Each row was made from one walk, in order. Every step used is in the known rows, and no mark comes twice. Write each row's walk.
Known rows
duburut > mopep > dekiz > medak > zuvep: [ -1  10   6  -3   9   7   5   9  -5  39   6   4  -9   2 -12   1  -1  11
 -10  -6   4 -29  -2   3   0  -8 -11   9  23  11  -1   5]
zuvep > zafu > rono > mopep > dekiz: [  0  15  -5   0   7   2   1  -1  -2  12   9  18  17   1  -8 -10   4  13
 -13  15   2   4  -2  20  -4  16   8 -10 -17  -2  10   9]
zafu > zuvep > puvem > dekiz: [  3  14  23   8   2  23   0   0 -12  21   4  13   4   2  -3  17 -17  -1
  -8   8   1   0  -4  10   8   0  -2  -6  14   6   7   2]
tozut > dekiz > medak: [ -5   6  -4  -2   1   0   6  11  -8  -5  -9  -7  -3   0  -5  34   5   1
  -9  15  15   1 -13  14   3 -26   9  -5   4  15  -6  -8]
medak > zuvep > zafu: [ -7   8  -1   3   2   4   3   1  -4  -4  -1  13   6   4  -8 -11  13   4
  -9   8   6  -8  -8  13  -3   0   0   6  12  11  -3  15]
mopep > dekiz > tozut: [ -5  13  31  -5   8  -4   2   6   6  33   1   2  -1  -2  -6  10   0  10
  -4   3   9 -11 -11  13   4  12   4  -2   0  13  -2   0]
tozut > dekiz > medak > zuvep: [-11   8  -2  -6   0   6   8  14  -8  -8  -7  -5  -6   5 -12  25   5  -4
  -6  14  18 -12  -9   8   3 -27  11   1  19  13 -10   6]
dekiz > tozut: [ -1  10  38  -1   0  -4   5   2   2  10  -5  -4   2  -3  -3  15   4   5
  -9   5   9  -5 -12  16   2  10   3  -2  -1  14  -8  -6]
puvem > dekiz: [  7   6  12   0  -2   9   1   4  -4  24   2   9  -1   5  -5   8  -7  11
  -3   4   3   3  -7   6  -2 -12   3 -11  -6   9   3  -1]
duburut > mopep: [  7   6  24   7  -3   2   2  -3  -2  21   0   6  -1  -4   1  -1   5   6
  -7 -10   0  -5  -4  10  -4   2 -10   5   5  11   0  -7]
zafu > rono > mopep > dekiz: [  4  15   9  -5   3   5  -1   7  -1  20  12  11  14   3  -7  -2  -4   8
  -6   9   0  -1  -1  10  -5  12  15  -9 -11  -7   9   8]
dekiz > medak > zuvep: [  0   7   1  -3   3   5   5  13 -10   0  -1  -4  -1   6 -10  12   2   3
 -12   9   7 -20  -9   4  -2 -16   2   6  17  10  -8   6]
tozut > dekiz > mopep > duburut: [ -5  10 -11   2  -5  -3   0  15 -27 -20 -13   5  -7 -12  -3  11   4   5
  -9   3  15  -8 -11  19  10  -6   8   6   3  13   9 -15]
zafu > zuvep > puvem: [ -1  12  24  10   1  13   0   0 -12   1   0   9  10  -2   2  15  -5  -9
 -10   8   1  -3  -7  14   7   8  -1   8  21   7   4   1]
zafu > zuvep > medak: [-4  7 -1  3  0  9 -1 -2 -7 -3  1  1  7  8  4 -2  0 12 -9 16  2 -6 -5 -3
  2  8 -6  2 27  8  6  7]
puvem > dekiz > tozut: [  3  11  36  -3   1   5   4   2   2  29  -1   0  -4   1  -8  17  -8  13
  -6   5   9  -1  -9  12   4   2   1 -16  -9  14  -6  -5]
rono > mopep > dekiz > medak > zuvep: [ -7  13  -9 -10   6  -1   7  17  -8  11   0   6   1   6 -15   8  -7   8
 -15  15  -1 -24  -4   7   1  -4  20  -3  25   4  -1   8]
puvem > dekiz > medak > zuvep > zafu > rono: [  5  11  -8   0  10  22   3   3 -11  17  10   4   5  10 -19   3  -1  19
 -15  14  13  -5  -3   8  -3 -18 -16 -10 -14   4  -3  14]
puvem > zuvep > rono > mopep > duburut: [ 12  10  -5   1  -1 -13   1   0 -20 -40  -4   6   2  -5  -1   3   9  14
 -12   7  -5  -6  -2  18   8   4  23  -6  24   7  26   3]
puvem > dekiz > medak > zuvep: [  3   8  -1  -5   3  14   6  12 -11  20   1   1  -6  11 -16  14  -9  12
 -10   9   7 -15  -5   1   0 -25   0  -7  10   9  -6   6]
puvem > dekiz > medak: [  9   7  -1  -1   3   7   4   9 -11  22  -1  -1  -4   6  -9  23 -10  16
 -13  11   4  -1  -9   7   0 -24  -1 -13  -5  12   0  -8]
duburut > mopep > dekiz > tozut: [ -2  13  43   0   5  -2   3  -1   8  49   4   3  -6  -7  -5   4   1  12
  -6 -10   7 -15  -4  14   3  17 -10   0   5  15  -3  -5]
zuvep > medak: [  1   4  -2   0   1   1   2  -3  -2  -6  -5   2   5   8  -2  -5  -1  10
 -15  16   2  -2 -11  -4  -1   1  -7  -1   2  12  -1   6]
tozut > dekiz > mopep: [ -9   9   2   3  -4  -1   8  17 -12   3  -9   6  -4  -6  -3  16   4   1
  -8   7  16   2 -12  21   3  -6   9   7   6  13  -4 -18]
zuvep > rono: [  5   6   8   3   1  -9   5  -4   2  -6   0   2   7   4  -1   7  14   3
  -8   6   5   2 -13  16  -3   1   7  -1  -8  13  -2   6]
mopep > dekiz: [-1  8  7 -3  4 -1 -2  8  1 29  5 11  1  2 -3  2  1  7  0  2  2 -8 -9  8
 -3  0  7  1  2  7  7  5]
puvem > zuvep: [  8   5  16   2   2   2   1   9  -8   6   3   7  -1  -1   1   6   6  10
  -1   2   2   0  -6   8  -1 -10   5   4  30   6  13  -3]
medak > zuvep: [ -3   8  13  -2  -3   6   2   7  -4   2   2   6   2   5  -7  -3   6  -2
  -2   2   4 -14  -7   4  -3  -4   6   8  17   6  -4  13]
rono > mopep > dekiz: [-2 13  3 -5  0 -6  2  8 -1 16  1 15  6  2 -4  2 -5  7 -8  9 -5 -6 -5 12
  0  9 25 -7  8  3  8  2]
dekiz > medak: [  7   6  -1   1   3  -3   5  10 -10   3  -4  -5   1   2  -4  22   2   7
 -15  11   5  -6 -13  10  -2 -16   0   0   1  12  -4  -9]
zafu > rono > zuvep > medak: [ 15   8   1   0   2  17   0  -2  -1   0   6  -1  13   7  -2 -11  -9  16
 -14  16  13   4  -4  -6   0  16 -15  -5 -23  -5  13  14]

Write each row's walk
[ -2   8   9  -1   1  -1   7   0   2  -8   2   3   4   7  -8  -1  15   0
  -5   3   5 -11  -9  11  -4   0   8   6   9  10  -6  20]	medak > zuvep > rono
[  7  10  -8   5  -3  -6  -2  15 -30 -13  -8   7  -2 -11  -2  -2   0  12
 -15  -1   4 -14 -11  15   5   4  -1  11   0  10  13 -16]	dekiz > mopep > duburut
[ -7  17  -4  -4   8  10   1   2  -2  10  12  19  15   5 -15 -18   5   9
 -10  13   3  -8   2  14  -3  15   9  -5   1  -4   6  24]	medak > zuvep > zafu > rono > mopep > dekiz
[  1  13  -8  -4  -4  -8   2  -2 -15 -45  -7   5   5   1  -8  -6   7   3
 -13   8  -3 -20  -4  13   6   9  25  -3  11   7   8  19]	medak > zuvep > rono > mopep > duburut
[ 10  12   4   6   5   5   2   1 -12 -10   8  15  15  -2  -4  -6   9  16
 -13  15   1  11   1  21  -3   7   6  -7  11  -4  16   3]	puvem > zuvep > zafu > rono > mopep
[-11  12   7   1   5  12   9   8 -11 -13 -12   0  -2   1 -16  31  -5 -18
 -15  17  15 -10 -12  11   9 -24   4   4  15  16 -15   6]	tozut > dekiz > medak > zuvep > puvem
[  9  15 -13   4  -1   0  -6  -7 -21 -34  -2  10  17  -5  -5 -10   7  12
 -19  13   1   0  -2  19   3  14   5 -10 -21   0  18   6]	zuvep > zafu > rono > mopep > duburut
[ -1  11  -8  -4   2 -10  14   5  -7 -24  -4  -3   6   8 -13  14   6   4
 -21  19   1 -14  -8  15   0  -2  21  -4  15  10 -10   9]	dekiz > medak > zuvep > rono > mopep
[-13  12 -11  -7   0  -6  16   6  -4 -32 -11  -5   2   7 -14  28   9  -3
 -15  22  12  -7  -7  20   5 -13  31  -9  17  13 -13   9]	tozut > dekiz > medak > zuvep > rono > mopep
[  6   9   4   4  -1   6   7  16 -14  30  -1  12  -4   0  -8   5 -11  17
 -12   3   6  -1  -9  14   0  -4  -1  -2  -3   9   2 -17]	puvem > dekiz > mopep
[ 13  15  10   9   2  16  10  13 -17  26  -4  17   1  -7  -9   9 -31   7
 -21   6   9   3  -8  17  13  12  -6  -1 -12   4  12 -15]	rono > zuvep > puvem > dekiz > mopep
[ -4   9  -6  -8  10   4   4  17  -6  24   4   3  -5   7 -13   8  -1   8
  -7   7   6 -24  -8   2  -1 -14   4   6  19   8  -1  12]	mopep > dekiz > medak > zuvep
[ -9  11 -11  -1   7  15   5   4  -8 -11   2  -2   5   5 -15  13  15   3
 -11  19  25  -2  -6  15   0 -20  -5  -2  -5   7  -9  13]	tozut > dekiz > medak > zuvep > zafu > rono
[  8   9   9   2   1 -11   9   2  -6 -18   1   8   6   2  -1   8  10  11
 -10  11  -3   3  -4  20   1   4  24  -6  27   7  12   1]	puvem > zuvep > rono > mopep
[  1  12 -14  -5   8 -16  11   6  -2   3  -1   1   5   5  -8  19   1  12
 -20  18   0  -7 -10  19   1   1  22 -10   0  11   2   1]	zuvep > rono > mopep > dekiz > medak
[ -4  20  20  -3  10  -2   3  -3   3  17   6   8  16  -3 -11  -1   3  15
 -16  16   9   0  -4  25   2  29   7 -14 -18   3   1   6]	zuvep > zafu > rono > mopep > dekiz > tozut
[ -3  11   6  -3  -3  -7  10   0  -1 -21  -2   6   9   6 -10  -1   9  -1
 -12  10  -1 -10  -5  15  -1   9  26  -3  15   6  -5  17]	medak > zuvep > rono > mopep
[  3  12 -21  -4   2 -11   6   3 -22 -47 -10  -5   3   1 -12  10   4   7
 -23  14  -1 -23  -7  13   9  -3  21  -5  11  10   5  11]	dekiz > medak > zuvep > rono > mopep > duburut
[ -8  14   0  -8   4  -7   8   3   4   2   4  12   6   7 -12  -5   5   4
  -7   9  -2 -16  -3  13   0  12  28  -3  16   5   0  23]	medak > zuvep > rono > mopep > dekiz
[  4  17   1   5   3  17   1  12 -34  -1  -6  16  -6  -7 -18  -3 -22   2
 -20   0   4 -22  -7   9  14  -2  -7   6   5  10   8   0]	medak > zuvep > puvem > dekiz > mopep > duburut
[ 16  12   6   5   7  17   7   7 -13  19  -5   5   1   0 -10  28 -31   7
 -24  15   8   2  -8  10  12  -8  -6 -12 -16   7  10  -5]	rono > zuvep > puvem > dekiz > medak
[ 1  9 10  5  0  0  2 -2 -3 -3  5  1  8  5  5 11 15  5 -2  6  4 -3 -7 17
 -1 10  8  3 17  7  6  7]	zafu > zuvep > rono
[  3  16 -13   0  -1   8  -5  -4 -21 -37   1  11  15  -2 -12 -19   8   8
 -16  11   1 -12   2  14   4  11   7  -5  -5  -3  13  20]	medak > zuvep > zafu > rono > mopep > duburut
[ -6  11  -7   3  13   5   5   2  -6  33   3  12  -5   1 -13  -7   7  16
 -16  -1   6 -22  -3  13   0  -5 -18   8  18  15  -1   7]	duburut > mopep > dekiz > medak > zuvep > zafu
[  1  19  33  -7   6   0   3   4   5  24   9   1  12  -2 -10   7  -4  11
 -10  11   7  -6  -3  15   1  24  13 -13 -13  -2  -1   4]	zafu > rono > mopep > dekiz > tozut
[ 11  11  19   7   1  10   3   2  -6   1  -5  10   9  -5  -1  11 -16  -7
 -15   8   6   3  -9  13   8  13   0   3  -9   3  11   2]	rono > zuvep > puvem
[ 14  13  20   5   2  20   3   1  -6  21  -2  14   4  -1  -6  12 -28   1
 -13   7   6   7  -6  10  10   4  -1 -11 -16   4  13   2]	rono > zuvep > puvem > dekiz
[  7  10  21   6   3  14   3  -2  -7  18  -2  14   2   1 -10  13 -18  -4
 -13   7   0   5  -9  10   4  -9  -4  -9 -10  12   1   0]	zuvep > puvem > dekiz
[  8   6  -5   0   0   6   3   0  -1  -4  -5   2   6   5   1  -7 -10  15
 -15  16   8  -1  -8  -3   5  13  -6  -3  -4   5  12   8]	rono > zuvep > medak
[ -6  18   0  -3  11   4   9  11 -11   6  -4  12   6   2 -18  14 -19  -7
 -23  18  -3 -21  -6  10   9  -1  14  -1  20   7  -4   9]	rono > mopep > dekiz > medak > zuvep > puvem
[  6   8  -5   6   0   2   4   1  -3   1  -4  12   9  -2   1  -3   3  12
 -12   9  10   6  -9  20   3  14   0  -1 -10   5  16   2]	rono > zuvep > zafu
[  2   8  18   2   3   2   0   1   2  43   6  13  -4  -2  -2  -5   2  10
  -2 -12   0 -11  -3   8  -3   5  -8   4   7  10   6  -1]	duburut > mopep > dekiz
[  9  10   8   5   8  11   6   3 -14  17  -5   5   0   2 -12  29 -22   1
 -22  15   3   0 -12  10   6 -21  -8 -10 -10  15  -4  -8]	zuvep > puvem > dekiz > medak
[ -3  11  23   4   3  11   2   2  -7  -3  -2  12   6   1 -11   3  -7 -17
 -12   6   2 -11  -9   7   3  -1  -1  10  13  10  -7  14]	medak > zuvep > puvem
[ 18  14  25   8   4  21   0   0  -5   5   5   7  17  -3  -4   7 -14  -6
 -14   8  12   6  -6   9   5  15  -9   1 -29  -7  12   8]	zafu > rono > zuvep > puvem
[-17   9 -16  -1   5   4   9   7  -9 -14 -10   2  -2   4 -13  17  13   2
 -13  19  20  -6 -11  18   3 -23   4   0  14  18 -10   7]	tozut > dekiz > medak > zuvep > zafu
[  1   7  -4  -2   6  -3  10   5  -5 -11  -1  -7   1   8 -11  14  12   5
 -14  11   9 -16 -12  10  -2 -12   4   4   9  14 -10  12]	dekiz > medak > zuvep > rono
[-10  15 -24  -5  10  -4   9   9 -10   4  -2  13   5   5 -16   1   1  12
 -21  20   1 -18  -5  17   3   0  14  -4  19   9   0  10]	rono > mopep > dekiz > medak > zuvep > zafu
[ -1  12   0  -4   4 -13   8   0   4   5   2  11   8   4  -5   4   5   8
 -11  11  -3  -2  -8  19  -1  13  26  -9   0   8   6   9]	zuvep > rono > mopep > dekiz
